Each row was made from one small tree. The marks that hang from a mark follow it in brackets, in alphabetical order. Every link used is in the known rows. Write each row's tree.
Known rows
H{V{B S{F L}}}: [-1.21 -2.43  2.18 -2.86  1.42 -1.60 -4.49 -0.26 -1.15 -1.76 -1.33  1.56
 -4.93  2.62 -1.11 -2.41  4.00 -3.44  0.71  0.89 -4.95  5.07 -0.07]
D{F{V{B}} L}: [ 0.04 -2.26 -0.20 -2.33 -0.35  4.02 -2.87 -1.08 -0.39  2.72 -0.66 -1.28
 -3.18 -1.92 -4.50  1.24  1.19 -3.94  0.43  3.43 -0.81 -0.09 -0.96]
V{S{F{D} H L}}: [ 1.14 -1.40  1.82 -0.53  0.51 -1.46 -3.59  1.86 -1.29 -0.41 -0.16  6.30
 -1.25  0.10  1.16 -1.22  1.95  1.12 -2.01 -5.69 -5.68  0.37  2.79]
F{S}: [ 1.16 -0.92  0.30  2.85 -1.19  0.55  0.65 -0.26  2.02 -0.15 -0.20 -0.24
  0.29  4.18 -0.65  0.37  0.58  0.96  1.56 -0.88 -0.17  0.69  0.93]
S{B{Q} L{F}}: [ 2.34 -2.85 -0.49 -1.86  1.18 -0.82  1.55  1.85 -0.34 -0.11 -0.19  1.70
  0.12  3.54 -1.23  0.54  0.48  0.01  1.08 -1.91 -2.54  1.60 -3.45]
B{Q}: [ 0.21  0.76  0.19  1.58 -0.01  0.32  2.95  0.08  0.45 -0.57  0.57  1.16
  0.33  3.56 -0.15  0.91 -0.02  0.70 -0.89 -0.34  0.21  2.28 -0.61]
V{B{Q} S{L}}: [-0.50  0.48  1.04 -1.96  0.78 -1.00  0.79 -0.16 -3.12 -0.76 -0.31  1.11
 -2.39  3.55 -3.42 -1.91  2.00 -3.07 -0.99 -2.27 -3.20  3.79  0.11]
L{F{D V{B{Q}}}}: [ 0.94 -2.41 -1.99  2.01 -1.45  2.52 -2.26  1.74 -0.20  0.45  1.08  1.23
 -1.57  2.43 -4.56  0.75 -0.82 -0.03 -0.89 -4.27 -1.59  1.62  1.65]
F{D}: [-0.42 -1.25 -0.59  0.25 -1.12  0.93 -1.93  2.24 -0.06  0.51  0.90  1.90
 -0.73 -2.20 -1.28 -0.47 -0.99  0.89 -1.30 -0.35 -1.50 -2.32  1.64]
H{V{B{Q} S}}: [-1.69  0.63  1.50  0.38  0.35 -0.49 -2.31 -1.18 -0.29 -2.45  0.29 -0.69
 -2.34  4.52 -1.62 -1.39  3.61 -2.41 -0.18  0.96 -2.73  7.54  1.52]
V{S}: [-0.15  2.30  1.00  1.40  0.40 -1.15 -1.22  0.23 -0.88 -0.27 -0.22 -0.69
  1.33  0.77 -0.60 -0.68  1.97  0.41  0.54 -2.72 -1.04  2.56  2.86]
H{V{B S}}: [-1.83  0.17  1.42 -0.60  0.36 -0.58 -4.19 -1.22 -0.54 -2.07 -0.14 -1.38
 -2.56  2.10 -1.48 -1.96  3.69 -2.90  0.37  1.20 -2.97  6.13  1.82]
H{V{B S{L}}}: [-1.50 -1.47  1.72 -2.37  0.35 -1.65 -3.76 -0.48 -0.96 -1.19 -0.29  0.19
 -3.84  1.79 -1.81 -2.31  3.44 -3.41  0.14  1.36 -2.82  4.29  0.72]
D{F{S{H} V{B}}}: [-0.38 -2.02 -0.66  1.31 -2.13  3.73 -2.56 -1.84  1.26  0.50  0.56 -0.54
 -1.07  3.15 -3.19  0.05  1.94 -2.25 -1.20 -1.00 -3.78  3.71  2.72]
V{S{B L}}: [-0.01 -0.64  0.65 -2.55  1.74 -2.78 -1.27  1.51 -1.23 -0.07 -0.58  0.47
 -0.25  0.12 -1.11 -2.20  2.95 -0.88  0.76 -1.65 -3.30  1.37 -0.73]
V{B S{F{D} H}}: [-0.10  0.06  0.92 -0.66  0.85  1.12 -5.12 -0.49 -2.82 -2.68  0.01  3.64
 -2.10  0.86 -0.78 -2.37  2.44 -1.34 -2.06 -5.50 -8.00  4.36  3.45]
L{F{V{B}}}: [ 1.19 -1.75 -1.66  0.95 -0.60  1.63 -2.27 -0.16 -0.34  0.35  0.12 -0.95
 -1.16  2.36 -3.41  0.65 -0.04 -0.88  0.59 -3.78 -0.29  2.35  0.68]
L{F{V}}: [ 1.75 -1.42 -1.33  2.48 -0.80  0.80 -1.60  0.76  1.00  1.05  0.24 -0.31
  0.40  2.17 -1.95  1.61 -0.16  1.09  0.92 -3.99  1.10  1.29  1.12]
S{H L{F} V{B}}: [ 3.35 -4.64 -0.84 -2.97 -0.32  0.54 -3.25 -0.56 -0.27  0.13  1.69  4.50
 -2.06  1.12 -1.67 -1.63  0.61 -2.01 -3.70 -3.85 -1.29  1.38 -1.73]
D{L}: [ 1.99 -0.75  0.87 -0.77  0.32  0.95 -0.34 -0.25  0.23  1.41 -0.40  0.87
 -1.07 -1.59 -0.07  1.74 -0.17 -0.11  1.15  1.92  1.85 -2.89 -2.14]
H{V{S}}: [-1.11  0.58  1.76  1.34  0.02 -1.61 -3.40 -0.09  1.05 -1.19  0.10 -0.67
 -0.64  1.92  0.46 -0.74  3.40 -0.30  0.73  0.91 -1.04  4.67  2.57]
S{B{Q} V}: [ 0.46 -3.20 -1.89 -2.22  2.14 -0.41 -0.08  0.99  2.35 -1.06  1.30  0.98
 -0.78  3.14 -1.91 -2.82  2.57 -1.10 -1.62  2.01 -0.98  3.98 -5.47]
S{F}: [ 0.45 -1.59  0.68 -0.92  1.65  0.08 -1.23  0.35 -0.32 -0.91 -1.63  2.28
 -1.73  1.40  1.07 -0.21  0.82 -0.04  0.97 -0.88 -3.27  1.33 -1.25]
V{B S{H L}}: [ 0.10  0.24  1.13 -2.35  0.27 -0.90 -2.34 -1.27 -3.05 -1.13  0.42  2.32
 -1.72  0.56 -1.18 -2.32  2.20 -2.60 -2.43 -4.33 -4.47  2.50  1.80]
D{F L}: [ 1.35 -0.10  1.28 -1.12 -0.36  3.65 -1.41 -0.74 -0.36  2.48 -0.86 -1.21
  0.24 -2.86 -1.51  2.92  0.31 -1.46  1.74  3.56 -0.12 -0.73  0.29]

Write each row's tree
[ 1.10 -4.24  0.16  1.00 -2.28  0.18 -0.58  2.93  1.48  1.44  0.32  3.56
 -1.96  1.49 -2.34 -0.52 -0.63  1.15 -0.12 -0.98 -1.81 -3.81  1.12] : F{D S{L}}
[ 1.36 -7.23 -0.65 -5.77  3.89 -1.99 -0.60  2.52  1.47 -0.55 -0.79  5.52
 -4.37  3.91 -1.36 -3.56  3.10 -2.15 -1.13  1.40 -3.99  2.47 -8.51] : S{B{Q} F L V}
[-0.29 -2.49 -0.79 -0.98  0.66 -2.60 -2.67  1.11  0.90  0.44  0.81  2.71
 -1.80  1.33 -1.09 -2.35  3.36 -0.44 -2.27 -3.55 -2.43  0.87 -0.55] : F{V{S{B H L}}}
[ 1.52 -0.08 -0.93  2.29 -0.62  1.14 -3.48 -0.67 -0.68 -0.34  0.77  0.00
  0.24  2.94 -2.49  0.33  1.38 -0.04 -0.42 -7.02 -1.85  4.31  3.16] : L{F{V{B S{H}}}}
[-1.62 -2.41 -1.79  0.45  0.00 -0.82 -4.42  3.33  1.03  0.70  1.08  1.44
 -2.09 -0.72 -3.76 -2.81  2.36  0.26 -1.60 -2.30 -3.06  0.07  1.32] : F{D V{S{B}}}
[-0.01 -4.18 -1.91  1.46 -0.12 -0.36 -1.03  0.79  3.73  0.07  0.16 -0.26
 -1.93  5.05 -2.69 -1.70  2.67 -0.05  0.95 -0.56 -1.68  1.15 -2.28] : F{S{B} V}
[ 0.63 -3.61 -1.05 -0.62  2.40 -0.21 -1.41  0.12  1.99 -2.61  0.40  5.47
 -2.14  5.30  1.74 -1.25  3.18  0.61 -2.56 -3.37 -6.69  4.48 -3.54] : S{B{Q} F{V} H}
[ 3.05 -4.77 -0.68 -2.07  0.09 -0.77 -1.62  1.87  0.92  2.06  0.46  2.55
 -1.15  0.69 -2.35 -0.72  0.18 -0.61 -0.62 -1.45  2.23 -0.56 -2.73] : S{L{F} V}
[-0.12 -1.91  0.02 -1.09  0.70 -0.58 -3.74 -1.02  2.09 -2.96  1.44  1.88
 -0.09  1.27  2.91 -1.21  3.13  0.06 -1.62  0.77 -4.49  3.98 -1.03] : S{B H{V}}
[ 1.44 -2.75 -1.62 -1.17  1.49 -0.04 -1.03 -0.23  2.81 -2.05  2.68  3.61
  0.46  3.36  0.58 -2.39  2.81  0.03 -4.28 -0.78 -2.43  4.58 -4.04] : S{B{Q} H V}
[-1.36 -1.66 -0.36 -1.69  0.15  0.48 -2.70  1.01 -0.12  1.96 -0.55 -1.23
 -0.68 -0.30 -3.66 -0.96  3.09 -2.30  0.06  0.15 -3.19  2.64  1.10] : D{F{V{S{B L}}}}
[ 1.97 -5.20 -1.10 -3.76  1.55 -1.71 -0.29  0.91  2.12 -0.70  2.19  5.96
 -1.51  2.72  0.20 -2.92  2.54 -0.76 -4.83 -0.39 -2.35  1.67 -5.84] : S{B{Q} H L V}
[ 0.51 -8.02 -0.62 -6.42  1.62 -0.07 -4.44  2.65 -0.74  0.55 -0.54  6.29
 -7.42 -0.53 -3.84 -4.49  1.11 -3.87 -2.61  0.81 -4.45 -1.11 -4.66] : S{F{D} L V{B}}
[ 3.59 -1.93 -0.83  3.93 -1.82  2.50 -2.91  1.30  1.62 -0.97  1.29  1.75
  2.75  2.93 -0.68  1.52 -0.21  3.25  0.91 -5.85 -4.02  1.62  3.24] : L{F{D S{B H}}}
[-0.60 -0.87 -1.12  0.69  0.65 -1.55 -3.08  0.34  1.34 -0.48  1.08  1.17
 -0.56  1.66 -0.76 -2.01  3.55  0.23 -2.01 -3.71 -2.38  2.72  0.73] : F{V{S{B H}}}
[ 2.47 -4.65 -0.96 -3.03  0.39  0.35 -0.44  0.77 -0.42  0.84  0.61  2.55
 -2.91  3.38 -4.24 -1.38  0.40 -2.93 -1.63 -1.22  0.38  2.17 -3.73] : S{L{F} V{B{Q}}}
[-1.58 -1.22  0.71 -0.66  0.05  0.42 -1.38 -1.35  0.33 -2.23  0.41 -0.08
 -3.43  4.02 -1.14 -0.85  2.04 -2.76 -0.61  3.17 -1.94  5.40 -0.78] : H{V{B{Q}}}
[ 4.04 -4.27 -0.43 -1.15 -0.64 -0.42 -2.52  0.57  1.40  0.99  1.76  5.26
 -0.12  0.98  0.19 -0.36  0.43  0.47 -3.31 -4.25  0.84  0.02 -1.12] : S{H L{F} V}
[ 2.91 -2.19 -0.49 -0.01 -0.14  2.29 -2.13 -0.40 -0.03  1.70 -0.28  0.14
 -1.98  0.33 -2.93  2.27 -0.12 -0.86  1.63 -1.05  1.63 -1.07 -1.63] : D{L{F{V{B}}}}
[ 0.67 -2.27  1.73  0.24  0.82 -0.07 -4.07 -1.14  1.61 -2.72 -0.01  4.84
 -1.86  2.72  4.22  0.01  2.44  0.78 -1.37 -1.31 -4.80  3.99  0.64] : S{F H{V}}
[ 1.26 -3.74 -0.02 -2.05  2.63  1.25 -1.40  2.43  0.36 -1.21 -0.88  4.47
 -2.85  1.57 -0.53 -0.26  1.30  0.34  0.75  0.76 -6.13  0.64 -4.33] : S{B{Q} F{D{L}}}
[ 0.11 -5.23 -1.65 -1.69  1.51  0.28 -5.33  1.87  1.57 -1.78  0.63  6.07
 -3.09  0.56  0.82 -2.30  2.39  0.69 -2.97 -3.26 -8.17  0.75 -1.75] : S{B F{D V} H}
[-1.30 -0.28  1.14 -0.17  1.14 -1.92 -3.95  0.21  1.19 -1.93  0.01 -1.15
 -0.63  1.95  0.14 -1.68  4.35 -0.70  1.28  1.64 -2.77  5.56  0.74] : H{V{S{B}}}
[ 1.40 -3.86 -0.81 -1.89 -0.47 -0.36 -1.08  1.05 -0.91  1.67 -0.29  1.64
 -2.94  1.36 -3.11 -0.05 -0.22 -1.68 -0.06 -2.74 -0.18 -0.97 -1.27] : S{L{F{V{B}}}}
[ 0.59 -1.99  0.11 -0.86 -0.60  3.23 -2.23 -0.17  0.93  3.41 -0.48 -0.72
 -1.68 -2.02 -3.02  2.22  1.01 -1.80  0.71  3.10  0.73 -1.21 -0.48] : D{F{V} L}
[ 1.25 -1.92  0.44  3.02 -0.60  0.28 -0.43 -1.00  3.87 -2.86  1.32  1.96
  0.44  7.43  1.52 -0.07  3.06  1.43 -0.32 -0.54 -3.96  5.24 -0.27] : F{S{B{Q} H{V}}}
[ 0.49 -1.08  1.67 -3.18  1.58 -0.82 -3.30 -0.99 -3.32 -1.87 -0.89  4.13
 -3.19  1.82 -0.39 -2.45  2.90 -2.64 -1.59 -5.01 -7.17  3.51  0.88] : V{B S{F H L}}
[ 1.15 -1.59  1.38 -2.44  2.52 -2.37 -2.99  0.74 -1.13 -1.61 -0.84  4.48
 -0.67  1.46  1.73 -2.04  3.79  0.00 -0.55 -4.55 -7.13  2.81 -0.54] : V{S{B F H L}}
[ 1.79 -5.80 -1.23 -5.11  1.54 -1.92 -2.66  0.81  1.85 -0.21  1.79  5.15
 -1.79 -0.21  0.30 -3.59  2.53 -1.38 -4.07 -0.19 -2.40 -0.08 -5.34] : S{B H L V}
[ 0.90 -6.66 -0.71 -4.53  2.39 -2.13 -3.06  1.23  0.98 -0.79 -0.38  6.95
 -4.38  1.72  1.58 -2.51  2.92 -0.85 -2.31 -2.71 -6.71 -0.26 -4.93] : S{B F{V} H L}
[-0.01  0.04  0.80 -1.14  3.02 -1.38 -2.93  0.83 -0.98 -1.93 -1.56  0.43
 -0.08  1.79  0.07 -1.97  3.81 -0.25  1.97 -2.54 -6.06  4.70 -0.28] : V{S{B F}}
[ 0.00 -2.36 -1.26 -2.02  0.83  0.96 -0.54 -0.56  0.57 -0.71  1.16  0.86
 -2.87  2.73 -3.59 -2.75  1.33 -3.09 -2.64  1.35  0.08  3.76 -3.36] : S{V{B{Q}}}
[-0.63  0.55  1.11 -1.79  2.13  0.19 -3.19 -0.97 -3.17 -2.13 -1.68  0.15
 -2.47  2.10 -2.03 -2.41  2.92 -2.91  0.86 -2.96 -6.01  5.32  1.11] : V{B S{F}}
[ 1.42 -2.47 -1.83  2.77 -1.69  1.52 -3.24  2.57  0.94  1.47  0.97  1.13
 -0.22  0.56 -2.95  1.19 -0.99  1.78 -0.12 -4.35 -0.16 -0.61  2.47] : L{F{D V}}
[ 2.92 -3.84 -0.77 -1.92 -0.20 -0.08 -2.90  1.93 -0.36 -0.36  1.28  4.75
  0.59 -0.69  0.61  0.04  0.02  1.24 -1.67 -4.61 -5.03 -1.15 -0.41] : S{B H L{F{D}}}
[-1.48 -1.60 -1.22  1.83 -1.04 -0.57 -3.91  3.16  0.90  1.41  1.17  1.97
 -2.07 -0.58 -3.51 -1.84  1.47  0.67 -2.09 -2.98 -1.23 -0.84  2.93] : F{D V{S}}
[ 1.20  0.17 -0.92  2.60 -0.30  1.04 -1.54  0.06 -0.72 -0.11  0.27 -0.84
 -0.18  4.71 -3.90  0.67  1.23 -0.36  0.47 -5.72 -0.91  5.20  2.12] : L{F{V{B{Q} S}}}
